Each row was made from one path, in order. Every step used is in the known rows, and no mark comes twice. Write each row's path.
In the rows, zero is written as 128.
Known rows:
reses > loved: [166 160 110 107 129 176 126 101 169 205 164 148 132 161 117 117 113 188
  84 120 134 147 155 120 124  82  98 177 190 137 114 124 132 163 131  97
 114 117 117 113  60 125 135  98  98  78]
bizan > desav: [168 146 105  95 143 192 122 137 158 180 189 140 149 145 144 112 118 164
 101 122 131 148 143 113 108  54  98 181 204 135 107 113 130 159 127 118
  94 149 131 121  69 139 155  80  84  81]
roko > loved > reses: [208 142 110 114 152 176 135 112 173 172 155 149 157 132 125 112 119 158
  68 134 108 140 161 124 134  71 121 165 188 146 140 119 132 169 110 108
  85 143  92 107  64 106 139  86 125 114]
nevug > reses > loved: [171 160 102 125 120 173 134 107 163 206 163 160 101 178 115 149 139 196
  82 107 156 126 181 113 138  97  97 164 145 145 109 123 144 156 134  97
 114 120 125 113  56 142 148 103 114  88]
lotate > bizan > beneg > nevug > reses > loved: [164 157 102 165 106 147 104 120 140 166 186 170 109 162 125 146 171 171
 111 110 162  84 179 115 122 116 117 165 128 167 127 170 143 177 134 110
 129 111 131 102  94 153 123 115 113 112]
zavif > bizan: [168 141  91  98 127 166 116 138 147 172 164 145 168 133 117 136 112 172
  79  97 119 122 154 117  93  76  94 167 190 150  99  78 120 157 125  93
 109 128 110 124  78 123 159  90  69  84]
zavif > bizan > reses > loved > lotate: [151 136 106 111 106 160 100 115 166 181 134 148 136 158 117 171 133 217
  94 129 117 120 157 113  87 111 127 149 176 152 112 119 126 157 132  97
  89 103 113 111  89 127 160  80 114  84]
bizan > reses > loved > lotate: [155 147 112 119 126 180 118 101 165 196 136 162 118 178 129 162 129 206
  98 140 109 142 158 127 116  89 138 162 175 135 126 143 141 174 137 100
  85 110 117 110  89 126 148  84 120  88]
nevug > reses > loved > lotate > bizan: [143 146 105 128 108 171 123  95 155 158 146 169 121 188 125 164 143 197
  74 116 139 105 159 119 148 124 109 163 155 174  86 146 156 176 125  93
 119 131 133  98  83 147 130  93 134 107]
naki > reses > loved > lotate > bizan: [157 160 115 124 130 175  96  90 171 156 137 154 154 173 107 159 144 176
  87 122  98 132 115 122 149 130 111 189 194 160  90 158 149 184 127  96
 110 109 127  84  93 136 145  78 132 108]
desav > bizan > beneg > reses > loved: [159 173  88 136 144 172 112 146 150 201 183 162 123 141  86 135 146 167
 101 110 141 135 168 120 114  93 145 150 153 105 147 159 113 153 163 105
  95  63 143  90  94 146 162  97 104  95]
loved > reses: [181 150  97 109 143 178 143  98 172 170 157 154 159 159 120 124 119 176
  64 107 110 135 142 126 131  73 108 163 171 136 131 119 128 168 121 107
  96 133  85 119  82 118 156  99 107 121]
desav > zavif > bizan > reses > loved: [187 137 119  95 130 162  90 131 174 204 151 150 127 142 106 155 155 179
 100 110 128 114 171 135  79 114 111 145 178 119 129 108 133 130 150 122
  99  91 138 114  61 137 182  85  93  80]
zavif > bizan > beneg: [153 153  81 123 124 143 109 146 133 174 180 145 168 134 114 138 126 170
  76  99 127 114 149 112  90  79 122 155 173 152 112  81 105 157 123 103
  96 106 102 129  85 120 153  80  58  78]
bizan > beneg > nevug: [171 156  72 152 146 167 109 131 141 191 203 166 139 139 132 112 135 165
 103 126 134 123 150 127 113  50 120 159 156 126 149 136 120 183 126 103
 103 138  94 124 111 119 136 109  72 101]
desav > bizan: [170 155  91 104 155 192 122 140 140 175 189 170 163 134 111 127 116 159
  88 102 124 147 158 122 136  67 104 170 189 110 118 104 139 175 142 104
  89 127 121 113  95 139 167  82  70 102]
roko > loved: [194 146  93 113 140 186 116 126 148 191 170 153 145 122 126 109 104 155
  75 130 124 150 164 128 130  62 105 176 198 148 120 101 137 168 125 102
  90 151 118 115  61 117 133  90  90  85]
lotate > bizan > beneg > reses > loved: [147 163 103 135 111 147 114 120 154 188 158 153 126 166 100 132 149 171
  93 100 146 110 147 122 106 112 128 179 144 159 128 161 118 157 144 104
 125  77 143  87  90 143 129 109 117  93]
lotate > bizan: [162 146 101 108 128 173 124 111 140 164 163 161 167 152 121 128 109 160
  79  99 114 119 144 133 119  83  96 197 184 150  93 108 142 176 129 102
 121 132 121 105  85 134 132  94  76  95]
roko > loved > lotate > bizan > desav: [164 127 120  98 130 185  94 133 148 141 169 138 154 123 166 124 124 153
  97 155 115 128 144 118 118  89 119 187 227 173  89 136 136 178 114 119
  91 166 149 100  79 143 129  61 119  89]
naki > beneg: [176 150  82 115 144 164 124 119 157 200 172 148 153 165 130 118 110 158
  69 101 142 131 167 140 119  53 117 174 187 134 146 102 124 160 141  88
  97 136 115 123  83 143 111  74  59  99]
reses > loved > lotate > bizan > beneg: [124 165 103 136 114 155 116 102 142 172 159 156 143 164 125 147 139 182
  79 119 118 117 131 126 136 115 144 172 188 177 105 147 132 176 121  95
 107 106 128 109 101 129 117  78 109  88]
zavif > bizan > reses: [174 130 107 107 119 152 107 149 146 175 151 148 160 147 112 155 118 177
  94 102 124 111 169 126  72  84 118 165 166 140 112  89 127 161 138 117
  96 105 106 114  84 133 174  86  81  84]
roko > loved > lotate > bizan > beneg: [150 145  95 140 123 166 104 132 120 152 163 161 155 133 139 130 128 153
  73 133 107 117 138 130 133  86 153 171 193 185 112 125 137 185 112 104
  84 134 123 108  99 123 112  66  99  94]
nevug > reses: [175 151  92 127 133 175 136 124 145 187 166 169 126 174 124 139 128 177
  77 104 142 121 170 122 133  63 107 165 140 139 108  98 152 170 131 107
 103 140 103 119  74 140 159 101  91 102]
naki > reses > loved > lotate: [167 165 103 124 144 175 103  91 173 188 144 149 134 175 110 146 139 192
  81 128  97 156 121 122 147  98 113 169 187 141 112 155 143 182 129  91
  89 108 106  91  88 125 156  84 124  98]
reses > loved > lotate > bizan: [138 151 107 112 117 175 119  91 159 161 145 152 141 161 117 143 121 192
  77 125 111 124 132 127 137 119 111 182 199 165  93 143 146 180 123  91
 118 130 133 101  85 137 127  87 112 102]
reses > loved > lotate > bizan > desav: [141 142 128  97 117 184 107 107 164 156 157 132 139 159 150 139 135 181
 104 140 128 135 137 107 124 115 114 186 220 168  88 156 138 166 123 116
 110 134 149 101  88 158 136  71 119  89]
roko > loved > lotate: [171 143  91 122 141 187 116 125 149 183 165 155 146 133 144 125 104 172
  73 156  99 152 145 129 136  56 121 161 205 158 126 109 145 181 119  95
  80 165 116 121  79 115 125  74 105  90]
nevug > lotate > bizan > desav > zavif: [169 151 108  97 141 189 109 149 143 157 180 154 122 138 148 134 158 146
 129 118 129 119 139 128 133  96 102 168 201 148  92 111 144 149 149 134
 103 180 155 129  60 159 185  69  91 100]
beneg > bizan: [152 154  98 106 137 182 111 128 131 174 178 166 151 136 108 103  93 175
  67 112 113 137 150 137 135  78  87 168 176 166 102  99 134 143 150 106
 104 135 120 122  79 110 156  96  63 106]
bizan > beneg > nevug > reses > loved > lotate: [156 151  85 171 114 168 111 116 145 189 180 171  89 170 142 157 168 204
 100 139 141 113 161 115 138  84 137 125 132 157 144 169 137 185 135  96
 100 132 104 117  99 130 133 107 122 109]
lotate > bizan > desav > zavif: [169 146 115  90 149 192  99 141 156 167 187 148 138 131 141 123 145 130
  99 114 124 121 128 130 106  93  94 183 219 138 102 121 145 154 132 135
 100 142 164 112  74 158 162  72  81 103]

Which path is each row?
[157 163  75 130 152 172 120 149 120 184 202 170 158 136 108 129 129 145
  89  96 126 141 155 127 136  69 131 153 184 115 130 114 121 170 142 112
  81  96 113 118 104 139 169  71  62  94]  desav > bizan > beneg
[166 126 107  88 128 166 104 155 152 163 187 127 167 127 142 130 127 169
 102 111 128 125 156 104  80  77  93 173 202 147  89  91 111 149 127 118
 105 139 126 122  72 139 168  77  76  76]  zavif > bizan > desav
[132 143  93 113 121 184 121 108 140 149 158 162 161 157 132 143 112 171
  72 110 105 120 124 134 131  86 113 186 199 162  95 117 146 190 125  94
 104 146 114 110 107 134 132  81  97 107]  loved > lotate > bizan
[169 130 107 100 126 165  87 125 175 193 138 153 122 146 123 173 160 196
  91 133 107 118 151 127  98 116 131 126 198 132 124 124 142 148 142 111
  87 109 137 122  91 124 184  73 108  98]  desav > zavif > bizan > reses > loved > lotate
[165 150 127 106 112 162 115 102 160 177 141 160 138 169 104 140 123 179
 110 108 128 111 168 132 100 123 118 188 166 150 105 137 143 158 144 115
 114  82 137  91  73 148 130  93 119  83]  lotate > bizan > reses > loved
[147 156  94 109 127 187 125  93 169 194 152 149 125 159 128 138 118 201
  76 139 114 152 142 121 138  86 112 165 198 150 110 135 133 169 128  83
 102 134 117 117  87 119 141  84 112  89]  reses > loved > lotate
[156 131  95 150 108 177 111 101 161 149 160 169 107 167 139 159 155 198
  92 129 143  98 152 115 137 125 101 161 148 163 106 171 159 198 135  91
 122 159 125  97 100 149 126 105 138 131]  beneg > nevug > reses > loved > lotate > bizan
[175 156 120 113 129 164 121  99 168 207 147 152 120 168 111 139 128 193
 107 122 130 138 175 129 107  83 123 174 168 133 128 130 137 156 139 109
 100  93 123 105  65 132 152  97 104  79]  bizan > reses > loved
[147 177  94 148 113 150 125 132 145 180 148 158 110 158  97 141 159 178
 126 105 147  94 156 115 121 113 140 160 130 160 111 150 114 151 154  99
 123 114 136  99  79 152 137 107 117  82]  nevug > lotate > bizan > beneg > reses > loved
[135 144  96 122 111 174 113 101 167 175 137 157 130 169 107 149 135 187
  81 128 118 118 128 126 114 121 122 178 167 159 119 161 139 174 145  85
 120 114 143  88  97 144 121 109 135 112]  beneg > reses > loved > lotate > bizan
[165 149 117 113 127 165 118 116 143 163 147 166 150 159 113 137 119 162
 104 100 117 110 164 139  98  87 124 189 162 146 101 119 144 172 142 115
 100 102 123 103  89 148 144  95  95  95]  lotate > bizan > reses
[171 150 112 137 118 166 111 114 152 164 150 172 107 155 117 146 158 190
 166 125 140  91 176 128 115 121 115 173 143 145 114 158 145 175 160 108
 123 146 118 101  79 149 145 118 123  93]  beneg > nevug > lotate > bizan > reses > loved
[168 152  83 116 137 151  93 151 134 187 189 155 152 120 112 140 150 146
  72 103 126 113 143 129  95  79 121 142 184 133 129  82 126 152 132 113
  88 109 120 137  88 122 179  74  52  91]  desav > zavif > bizan > beneg
[165 152  89 131 128 182 122 129 134 152 175 173 133 134 131 133 141 169
 133 115 133 104 151 131 134  85  91 174 160 146 102 124 137 190 149  97
 126 192 105 115  86 143 146 116  93 109]  beneg > nevug > lotate > bizan
[145 137 105 119 109 168  96 107 157 196 143 145 120 172 117 124 118 199
  81 137 126 118 181 137 123 110 151 149 178 169 141 143 135 134 160 105
  85 106 133 112  92 133 119  66  95 101]  naki > beneg > bizan > reses > loved > lotate
[196 131  81 149 132 170 119 138 163 195 181 157 123 170 146 127 147 164
  89 109 168 108 194 127 125  55 110 151 135 132 156 131 146 178 142  94
 109 161 102 118  93 155 113 104  77 133]  naki > beneg > nevug > reses
[176 149  76 168 133 165 116 137 132 189 202 173 110 162 138 134 156 170
  93 114 149 107 169 120 125  58 118 140 120 136 144 142 136 191 137 106
  98 136 101 118 100 131 145 109  82 109]  bizan > beneg > nevug > reses
[143 170 111 144 120 153  96  98 149 158 147 154 148 172 104 156 158 172
  86 117 102 118 115 121 143 125 144 176 182 170 104 165 133 186 124 103
  93  82 119  88 101 137 138  79 118  98]  naki > reses > loved > lotate > bizan > beneg
[167 169  66 158 143 170 127 150 129 183 192 171 116 141 138 123 146 177
 138 119 136 118 162 122 130  50 128 142 151 138 140 127 125 185 146  94
 104 177  82 136  92 124 152 113  72  92]  bizan > beneg > nevug > lotate
[160 137  85 156 125 175  95 134 126 146 177 161 146 111 153 120 137 150
 100 156 116 111 146 129 126  84 145 162 179 168 134 154 137 201 120 103
  93 159 112 106 118 124 108  92 107 113]  roko > loved > lotate > bizan > beneg > nevug
[186 144 102  90 167 199 107 145 159 197 194 145 128 137 148 112 136 147
  98 131 131 149 138 125 115  64  91 162 213 119 123 113 141 149 137 127
  86 147 152 129  75 147 190  69  77  90]  bizan > desav > zavif
[144 169  76 148 123 157 130 145 125 166 163 167 126 158 105 134 153 157
 122  98 137  96 147 127 116  85 142 166 125 155 112 126 120 169 159  99
 113 133 119 106  94 145 142 110  96  96]  nevug > lotate > bizan > beneg > reses
[138 142 114 111 116 184 101 120 178 164 148 137 130 162 137 143 151 182
 105 136 124 121 137 110 103 119 115 183 184 157 106 173 130 167 144 113
 114 124 166  85  95 159 143  91 138 102]  beneg > reses > loved > lotate > bizan > desav
[128 168  79 148 140 174 106 132 154 195 172 163 126 153 103 146 153 181
  91 125 129 141 146 115 128  96 156 134 158 119 146 167 119 171 151  94
  91  77 134  94 114 138 160  83 119 106]  desav > bizan > beneg > reses > loved > lotate
[138 162  76 151 129 166 113 117 160 206 158 154 113 169 113 142 150 194
  82 137 129 135 135 120 120  78 152 147 148 141 148 166 115 164 141  86
  98  89 120 105  97 125 135 101 124  93]  bizan > beneg > reses > loved > lotate
[171 155  78 141 142 190 128 133 150 183 179 172 117 133 139 118 131 185
 134 127 132 128 158 127 131  55  93 156 155 125 126 116 134 183 150  95
 117 197  87 133  83 124 161 109  84  97]  beneg > nevug > lotate
[143 138 116 119 117 179 102 102 142 185 142 162 117 161 108 138 116 212
  81 142 104 129 169 134 123 114 126 152 168 173 113 138 146 144 157 108
  89 110 129 109  86 115 158  82 114  97]  beneg > bizan > reses > loved > lotate
[148 138  80 170 115 166 110 132 120 143 184 174 126 165 151 154 163 169
  93 126 133  81 145 114 130  91 133 145 129 169 114 153 150 204 124  96
 105 146 100 107 129 144 128 100 106 132]  loved > lotate > bizan > beneg > nevug > reses
[151 146  82 149 122 164  96 151 133 162 159 166 141 134 126 130 140 148
  76 145 112 108 144 133 112  88 157 161 157 176 134 149 135 181 126  97
  94 126 131  93 107 129 111  84 124 112]  roko > loved > lotate > bizan > beneg > reses
[169 145  85 170 116 156 117 145 120 156 196 176 130 154 134 137 159 159
 104 103 149  76 166 121 118  88 120 166 123 154 120 143 141 187 135 111
 118 128 114 103 105 153 128 110  91 125]  lotate > bizan > beneg > nevug > reses
[163 171  90 141 125 156 114 121 159 219 166 153 112 165 104 124 145 185
  89 116 140 125 151 118  98  85 130 164 139 136 150 156 108 153 141  97
 110  83 128  98  81 132 134 105 109  82]  bizan > beneg > reses > loved
[188 143  94 146 125 161 114 111 186 210 172 147  99 173 131 130 155 179
  98 117 179 108 195 126 126  90 111 148 148 141 163 156 136 163 153  91
 123 146 121 111  77 154 105 100  99 118]  naki > beneg > nevug > reses > loved
[127 155 104 152 101 153 121 114 136 167 154 163 113 183 132 168 161 189
  82 111 135  97 151 119 146 118 143 152 147 183  97 152 146 180 125 103
 106 109 128 109  94 145 125  78 121  98]  nevug > reses > loved > lotate > bizan > beneg
[161 156  86 148 133 162 106 130 131 162 198 165 154 137 128 115 139 150
 109 111 135  98 145 128 103  81 117 176 154 154 126 142 124 191 132 105
 116 132 116 112 110 129 121 105  78 110]  lotate > bizan > beneg > nevug
[163 164  66 159 155 182 114 167 119 175 206 181 136 120 124 130 151 160
 147 115 136 121 171 118 141  69 128 130 153 116 138 133 122 184 162 104
  93 159  99 130 102 138 173  93  84 103]  desav > bizan > beneg > nevug > lotate
[176 154  94 161 115 161 114 120 150 200 189 166  98 162 126 136 161 191
 104 121 166 104 177 111 127  87 120 145 120 136 145 156 135 174 138 107
 112 116 113 113  85 137 135 114 105  97]  bizan > beneg > nevug > reses > loved
[163 144 106 111 131 178 106 128 122 177 165 164 142 149 105 114  99 179
  89 118 109 126 175 138 107  85 118 175 153 160 110 108 141 143 157 119
  91 107 116 116  85 118 161  94  77  97]  beneg > bizan > reses
[174 139  94 135 125 176 112 133 138 152 155 175 125 143 132 145 151 173
 156 114 132  91 172 136 110  88 112 169 143 141 110 134 146 185 158 107
 112 169 101 109  99 152 148 116 103 104]  beneg > nevug > lotate > bizan > reses
[177 149  58 142 145 159  95 178 132 180 194 160 119 106 132 142 173 158
 128 118 136  96 155 127 106  78 114 117 163 126 139  98 123 155 149 106
  98 173 106 146  89 120 182  93  61 102]  desav > zavif > bizan > beneg > nevug > lotate
[138 145  76 154 127 169  99 124 132 148 182 168 150 141 141 135 148 158
  92 127 113 107 130 127 118  79 139 162 178 156 126 153 136 202 128 102
 101 146 107 111 134 124 118  92  88 120]  loved > lotate > bizan > beneg > nevug
